What can hang from each mark
topu: sipot vavapa
vavapa: tefer topu vifiz
tefer: vavapa
vifiz: doreb vavapa
rozip: vavapa
bareri: meruz rozip
meruz: doreb
vivu: doreb
doreb: meruz ruzi vifiz

Each row was made from one small tree. The marks that hang from a mark follow it in brackets, in alphabetical order. Every link used is in the known rows. Write each row's tree.
Known rows
doreb{vifiz}: +0.52 +0.22 -1.78 +1.45 -0.12 -1.09 -0.07 +0.44 +0.00 +0.64 -0.09 -1.06 +0.51 -2.08 -0.68 -0.94 +0.49 -0.21 +0.36 -0.04 -0.05 -0.36
rozip{vavapa{tefer topu vifiz{doreb}}}: +0.54 +0.80 -0.83 -1.63 -1.13 -0.10 -2.01 -3.59 +1.08 +0.98 +3.68 -0.76 -0.61 -2.62 -0.84 +0.19 -0.44 -0.13 -1.40 -0.73 -1.34 -0.55
vifiz{doreb{ruzi} vavapa{topu}}: -1.13 +0.00 -2.41 +0.66 +0.09 -3.97 -0.54 -1.71 +1.49 +0.72 -0.37 -0.57 +0.69 -2.08 -3.73 -4.26 -0.12 +2.24 +0.79 -0.94 -0.96 -0.45
rozip{vavapa{vifiz}}: +0.85 +0.35 +0.25 -0.56 -2.14 -0.16 -1.32 -1.24 +0.34 +0.51 +0.21 -0.85 -0.01 -0.85 +0.06 -0.30 -1.11 +0.87 -0.70 -0.17 -0.78 -0.31
bareri{meruz{doreb{ruzi vifiz}}}: +2.57 +0.30 -0.95 +0.41 +0.82 -1.05 +0.60 +2.65 -0.36 +1.56 +0.11 +1.77 +0.90 -2.73 -0.02 -0.02 +1.95 -0.49 +1.45 +1.16 +0.10 +2.79
vavapa{tefer}: +0.69 +0.68 -0.46 -0.80 +1.05 +0.45 -0.28 -0.56 +0.53 +0.71 +3.56 +0.41 -0.40 -0.99 +0.40 +1.75 +0.90 -1.50 -0.57 -0.24 -0.29 +0.39
vavapa{tefer vifiz{doreb{ruzi}}}: +0.96 +1.15 -1.99 -0.27 +1.19 -0.39 -0.51 -1.14 +2.20 +2.17 +4.62 -0.06 +0.44 -2.21 -0.52 +0.68 +0.72 +0.08 -0.07 -0.60 -1.42 +0.63
vivu{doreb{ruzi vifiz{vavapa}}}: +0.17 +0.43 -2.76 +0.64 +0.09 -3.59 +0.29 +0.72 -0.38 +0.51 -2.62 -0.62 +1.48 -1.60 -1.39 -3.06 +0.39 +1.17 -0.23 +0.78 -0.88 -0.16
tefer{vavapa{topu vifiz}}: +0.43 -1.25 -0.61 +0.69 +0.59 +1.43 +1.50 -2.06 -0.22 +0.74 +2.30 +0.80 +0.44 -0.37 -0.28 +2.19 +0.75 -0.98 -0.86 -0.02 -0.70 +0.46
rozip{vavapa}: +0.17 -0.09 +0.34 -0.88 -2.31 -0.47 -1.64 -0.73 -0.44 -0.56 -0.50 -0.80 -0.64 -0.98 -0.32 -0.90 -1.21 +0.32 -0.74 -0.20 -0.34 -0.53
tefer{vavapa{topu{sipot} vifiz}}: +0.25 -1.44 -0.50 +0.99 +1.11 +1.82 +1.67 -1.12 +0.52 +0.92 +2.49 +0.75 +0.26 -0.35 +0.19 +2.69 +1.33 -0.97 +0.06 -0.03 -0.84 +0.25
rozip{vavapa{tefer topu vifiz}}: +1.04 +0.84 -0.63 -1.66 -1.12 +0.56 -1.42 -3.55 +0.53 +0.92 +3.49 -0.54 -0.63 -2.25 -0.23 +1.57 -0.13 -0.43 -1.68 -0.41 -1.18 -0.50
doreb{meruz ruzi vifiz{vavapa{tefer topu}}}: +0.94 +0.69 -4.79 +2.63 +0.93 -2.16 +1.98 -1.44 +0.96 +1.64 +1.00 -0.98 +1.22 -4.49 -2.64 -0.59 +1.95 +0.03 -0.06 +0.19 -0.64 -1.48
vifiz{doreb{meruz ruzi} vavapa{tefer topu}}: -0.56 +0.55 -2.80 +0.83 +1.04 -3.02 +0.37 -2.59 +2.22 +1.40 +2.21 -0.30 +0.82 -2.93 -3.39 -2.71 +0.80 +0.82 +0.21 -0.83 -0.99 -0.91
tefer{vavapa{topu vifiz{doreb{meruz ruzi}}}}: +0.01 -1.30 -1.61 +1.09 +0.67 +0.85 +1.49 -2.21 +0.39 +0.85 +2.29 +0.51 +0.58 -1.36 -1.21 +0.96 +0.71 -0.60 -0.53 -0.18 -0.96 +0.00
bareri{meruz rozip}: +0.95 +0.95 +1.43 +1.87 +2.11 -0.30 +0.30 +1.24 +1.50 +0.59 +1.00 +3.85 +1.22 +0.07 +1.06 +0.74 +2.25 +0.22 +1.71 +1.35 +1.50 +3.62
vifiz{doreb}: -1.02 -0.12 -0.34 +0.04 -0.13 -1.37 -1.19 -0.07 +1.07 +0.14 +0.33 -0.49 +0.03 -0.77 -1.32 -2.79 -0.71 +0.59 +0.70 -0.69 -0.40 -0.04
rozip{vavapa{tefer vifiz{doreb}}}: +0.85 +0.80 -0.18 -1.07 -1.48 -0.49 -2.08 -1.65 +1.24 +1.01 +2.92 -0.79 -0.27 -1.99 -0.36 -0.44 -0.81 +0.12 -0.79 -0.68 -1.18 -0.05
meruz{doreb{ruzi vifiz{vavapa}}}: +2.26 +0.03 -2.86 -0.03 +0.41 -2.69 +0.33 +2.40 -0.07 +1.47 -0.79 -1.10 +0.60 -3.67 -1.77 -1.64 +0.57 +0.18 +1.62 +0.20 -0.24 +0.83
topu{sipot vavapa{vifiz}}: -0.75 -0.98 -0.14 +0.22 +0.57 +1.14 +0.81 +3.62 +1.89 +1.16 +1.43 -0.72 -0.20 -0.28 +1.98 +0.81 +0.88 -1.64 +1.75 +0.10 -0.30 +0.00
topu{vavapa{tefer vifiz}}: +0.10 -0.12 -0.62 -1.01 +0.20 +0.66 +0.35 +1.40 +0.78 +1.23 +3.43 -0.29 -0.12 -1.03 +1.36 +0.95 +0.24 -2.72 -0.55 -0.13 -0.31 +0.68
doreb{meruz ruzi vifiz{vavapa{tefer}}}: +1.13 +0.66 -4.35 +2.98 +0.70 -2.48 +1.87 -0.10 +1.06 +1.67 +0.48 -1.01 +1.47 -4.05 -2.27 -1.05 +1.69 +0.20 +0.39 +0.25 -0.51 -1.20
topu{sipot vavapa{tefer}}: -0.97 -0.95 -0.41 -0.73 +1.13 +1.11 +0.26 +3.77 +1.48 +0.61 +3.07 -0.41 -1.08 -1.07 +1.92 +1.37 +1.34 -3.24 +1.30 -0.07 -0.09 +0.08
meruz{doreb{ruzi vifiz{vavapa{tefer topu}}}}: +2.30 +0.31 -3.30 -0.58 +0.90 -2.35 +0.28 +1.31 +0.02 +1.67 +0.82 -0.94 +0.29 -4.32 -1.87 -0.75 +1.08 -0.43 +1.11 +0.09 -0.37 +0.74
meruz{doreb}: +1.77 -0.08 +0.01 -1.67 +0.54 -0.17 +0.00 +1.82 -0.22 +0.73 +0.21 -0.26 -0.12 -1.33 +0.04 -0.02 +0.03 -0.83 +1.00 +0.25 +0.21 +1.03

Which tree is each row?
-0.76 +0.48 -0.98 +1.07 +1.53 -2.16 +0.33 -1.88 +3.28 +1.63 +2.79 -0.24 +0.74 -1.77 -2.26 -2.20 +1.19 +0.32 +1.08 -0.95 -0.84 -1.04
vifiz{doreb{meruz} vavapa{tefer topu{sipot}}}
+0.40 +0.52 -1.55 +1.11 +0.36 -0.36 +0.50 -0.93 +1.93 +1.66 +1.14 -0.46 +1.10 -1.28 -0.88 -0.84 +0.06 +1.28 +0.43 -0.19 -1.01 -0.28
vavapa{vifiz{doreb{meruz ruzi}}}
+0.08 +0.48 -0.64 +0.30 +1.39 -1.48 +0.47 -1.32 +1.83 +1.31 +2.37 +0.26 +0.29 -0.90 -1.02 +0.29 +1.55 +0.11 +0.56 -0.50 -0.61 -0.21
vifiz{vavapa{tefer topu{sipot}}}
+1.23 +1.29 -1.43 -1.10 +1.71 +1.53 +0.33 -3.99 +1.40 +2.08 +5.72 +0.41 -0.01 -1.80 +0.17 +3.52 +1.60 -1.12 -1.40 -0.31 -1.21 +0.06
vavapa{tefer topu vifiz}
-0.22 -1.47 -0.68 +1.00 +1.02 +1.12 +1.05 -1.20 +1.02 +0.96 +2.66 +0.53 +0.28 -0.73 -0.46 +1.31 +1.00 -0.63 +0.41 -0.33 -1.02 +0.21
tefer{vavapa{topu{sipot} vifiz{doreb}}}
+1.83 +1.54 +1.40 +1.14 +1.08 -0.22 -0.76 +0.06 +2.02 +1.24 +2.96 +3.48 +0.97 -1.05 +1.31 +1.39 +1.90 +0.10 +0.96 +1.13 +0.79 +3.59
bareri{meruz rozip{vavapa{tefer vifiz}}}
+1.02 +0.88 +1.66 +1.28 +0.47 -0.62 -0.88 +0.72 +1.21 +0.19 +0.69 +3.31 +0.78 -0.64 +0.83 +0.12 +1.42 +0.46 +1.21 +1.22 +1.31 +3.32
bareri{meruz rozip{vavapa}}
-0.79 -0.59 -0.50 -0.05 -0.43 +0.03 +0.48 +1.48 +1.14 +0.91 +1.18 -0.85 +0.37 -0.77 +0.52 -1.48 -0.56 -1.53 +0.11 -0.15 -0.21 -0.03
topu{vavapa{vifiz{doreb{meruz}}}}
+0.34 +0.45 -0.61 -2.02 -1.26 +0.25 -1.72 -3.00 -0.22 -0.12 +2.70 -0.49 -1.24 -2.30 -0.57 +0.95 -0.22 -0.97 -1.73 -0.42 -0.71 -0.69
rozip{vavapa{tefer topu}}
+0.59 +1.15 -2.84 -1.08 +1.69 +0.25 -0.36 -3.91 +1.96 +2.15 +5.71 -0.01 -0.03 -3.08 -1.26 +1.55 +1.28 -0.32 -0.91 -0.71 -1.67 -0.06
vavapa{tefer topu vifiz{doreb{ruzi}}}
-0.43 -1.83 -0.44 +0.62 +0.95 +1.46 +1.32 -0.64 -0.26 -0.12 +1.73 +0.76 -0.36 -0.45 -0.23 +2.11 +1.22 -1.51 +0.06 +0.02 -0.36 +0.00
tefer{vavapa{topu{sipot}}}
+0.33 +0.37 -0.82 +0.17 +1.45 +1.61 +0.83 -2.16 +1.88 +1.71 +2.52 -0.09 +0.17 -0.73 +0.42 +2.54 +1.57 +0.39 +0.50 -0.06 -1.07 -0.61
vavapa{topu{sipot} vifiz}
+0.45 +0.58 -0.33 +1.06 +0.32 -0.02 +0.37 -1.11 +2.15 +1.74 +1.38 -0.40 +1.16 -0.53 -0.35 -0.84 -0.09 +0.92 +0.40 -0.33 -0.83 -0.29
vavapa{vifiz{doreb{meruz}}}
+0.67 +1.18 -2.88 -0.53 +1.87 +0.68 +0.40 -4.23 +2.22 +2.30 +5.80 -0.03 +0.26 -3.18 -1.14 +1.81 +1.49 -0.59 -0.99 -0.54 -1.59 -0.56
vavapa{tefer topu vifiz{doreb{meruz ruzi}}}
-0.55 +0.68 -1.07 +0.75 +0.99 -2.54 +0.17 -2.80 +2.53 +1.45 +2.58 -0.22 +0.93 -1.83 -2.65 -2.69 +0.59 +0.30 +0.17 -1.00 -0.72 -0.87
vifiz{doreb{meruz} vavapa{tefer topu}}
-1.16 +0.13 -0.72 +0.58 +0.01 -3.48 -0.71 -1.97 +1.76 +0.77 +0.00 -0.46 +0.80 -0.95 -3.04 -4.27 -0.38 +1.75 +0.70 -1.06 -0.66 -0.41
vifiz{doreb vavapa{topu}}
+0.36 +0.48 -2.78 +1.45 +0.37 -2.95 +1.40 +0.30 +0.03 +0.76 -2.49 -0.64 +1.86 -1.71 -1.31 -2.68 +0.72 +0.80 -0.40 +1.03 -0.71 -0.87
vivu{doreb{meruz ruzi vifiz{vavapa}}}
-0.88 -0.05 -1.82 +1.21 -0.27 -4.43 -0.63 +0.18 +1.67 +0.76 -1.12 -0.57 +1.02 -1.45 -3.25 -4.90 -0.51 +2.49 +1.41 -0.90 -0.85 +0.04
vifiz{doreb{ruzi} vavapa}
+0.61 +0.42 -4.67 +1.74 +0.94 -2.86 +0.52 -0.14 +0.89 +1.51 +0.98 -1.02 +0.52 -4.29 -2.44 -0.72 +1.93 +0.56 +0.82 -0.19 -0.96 -0.55
doreb{ruzi vifiz{vavapa{tefer topu{sipot}}}}
+0.56 +0.73 -2.95 +1.12 +0.70 -2.82 +1.29 +0.09 +0.20 +0.95 -1.31 -0.49 +1.69 -2.03 -1.21 -2.09 +1.04 +0.33 -0.57 +0.92 -0.80 -0.75
vivu{doreb{meruz ruzi vifiz{vavapa{tefer}}}}
+2.15 -0.05 -2.96 -0.57 +0.51 -1.42 +0.12 +2.39 -0.50 +1.16 -0.21 -1.10 +0.09 -3.89 -1.18 -0.62 +0.61 -0.52 +1.32 +0.37 -0.15 +0.74
meruz{doreb{ruzi vifiz}}
+2.34 +0.37 -1.59 -0.67 +0.86 -1.82 +0.08 +1.01 +0.30 +1.78 +1.21 -0.86 +0.42 -3.22 -1.22 -0.75 +0.81 -0.93 +1.10 -0.06 -0.09 +0.78
meruz{doreb{vifiz{vavapa{tefer topu}}}}
+1.01 +0.97 -1.29 -0.68 +2.51 +2.03 +0.53 -2.68 +2.44 +2.41 +6.06 +0.29 -0.22 -1.74 +0.79 +4.28 +2.44 -1.04 -0.09 -0.24 -1.37 -0.24
vavapa{tefer topu{sipot} vifiz}
+0.39 +1.03 -1.49 -0.11 +2.55 +1.56 +0.44 -3.07 +3.45 +2.63 +6.36 -0.04 +0.09 -2.38 -0.06 +2.61 +2.17 -0.91 +0.31 -0.60 -1.50 -0.82
vavapa{tefer topu{sipot} vifiz{doreb{meruz}}}
-0.25 +0.58 -2.16 +1.40 +0.72 -3.47 +0.28 -0.68 +2.42 +1.42 +1.46 -0.34 +1.12 -2.30 -2.87 -3.32 +0.44 +1.05 +0.81 -0.79 -0.82 -0.43
vifiz{doreb{meruz ruzi} vavapa{tefer}}
-0.10 +0.28 -1.67 -0.12 +0.52 -0.96 +1.22 -0.06 -0.41 -0.05 -1.90 +0.07 +1.04 -0.45 -0.17 -1.00 +0.39 +0.29 -0.95 +1.16 -0.63 -0.73
vivu{doreb{meruz ruzi}}
+0.30 +0.92 -1.52 -0.68 +2.41 +1.12 -0.30 -2.74 +3.17 +2.46 +6.28 -0.01 -0.21 -2.25 -0.13 +2.30 +1.97 -0.66 +0.37 -0.76 -1.63 -0.27
vavapa{tefer topu{sipot} vifiz{doreb}}
-1.04 +0.10 -2.46 +1.39 +0.36 -3.32 +0.56 -2.17 +1.90 +0.91 -0.26 -0.53 +1.07 -2.19 -3.67 -3.93 +0.21 +1.86 +0.65 -0.68 -0.81 -1.19
vifiz{doreb{meruz ruzi} vavapa{topu}}
+0.83 +0.35 -4.17 +3.41 +0.20 -2.71 +2.03 +0.18 +0.80 +1.36 -1.25 -1.21 +1.65 -3.58 -2.43 -1.89 +1.24 +0.92 +0.67 +0.31 -0.36 -1.35
doreb{meruz ruzi vifiz{vavapa}}
-0.88 +0.39 -0.96 +0.36 +1.27 -2.80 -0.77 -1.39 +2.84 +1.45 +2.71 -0.25 +0.32 -1.67 -2.34 -2.56 +0.81 +0.69 +1.27 -1.22 -1.00 -0.29
vifiz{doreb vavapa{tefer topu{sipot}}}
+1.93 -0.09 -3.09 -0.10 +0.93 -2.21 +0.46 +2.15 +0.38 +1.61 -0.21 -1.14 +0.32 -3.95 -1.71 -0.96 +1.18 +0.07 +1.97 +0.21 -0.37 +0.46
meruz{doreb{ruzi vifiz{vavapa{topu{sipot}}}}}
+0.28 +0.69 -0.74 -0.01 +0.83 -1.81 +0.30 -2.26 +1.08 +1.11 +2.13 +0.35 +0.44 -0.92 -1.46 -0.26 +0.93 +0.08 -0.31 -0.54 -0.49 -0.06
vifiz{vavapa{tefer topu}}
+1.51 +1.51 +1.30 +1.16 +1.04 -0.67 -1.14 +0.05 +2.37 +1.31 +3.05 +3.29 +1.06 -1.32 +0.81 +0.44 +1.69 +0.33 +1.18 +0.89 +0.68 +3.61
bareri{meruz rozip{vavapa{tefer vifiz{doreb}}}}
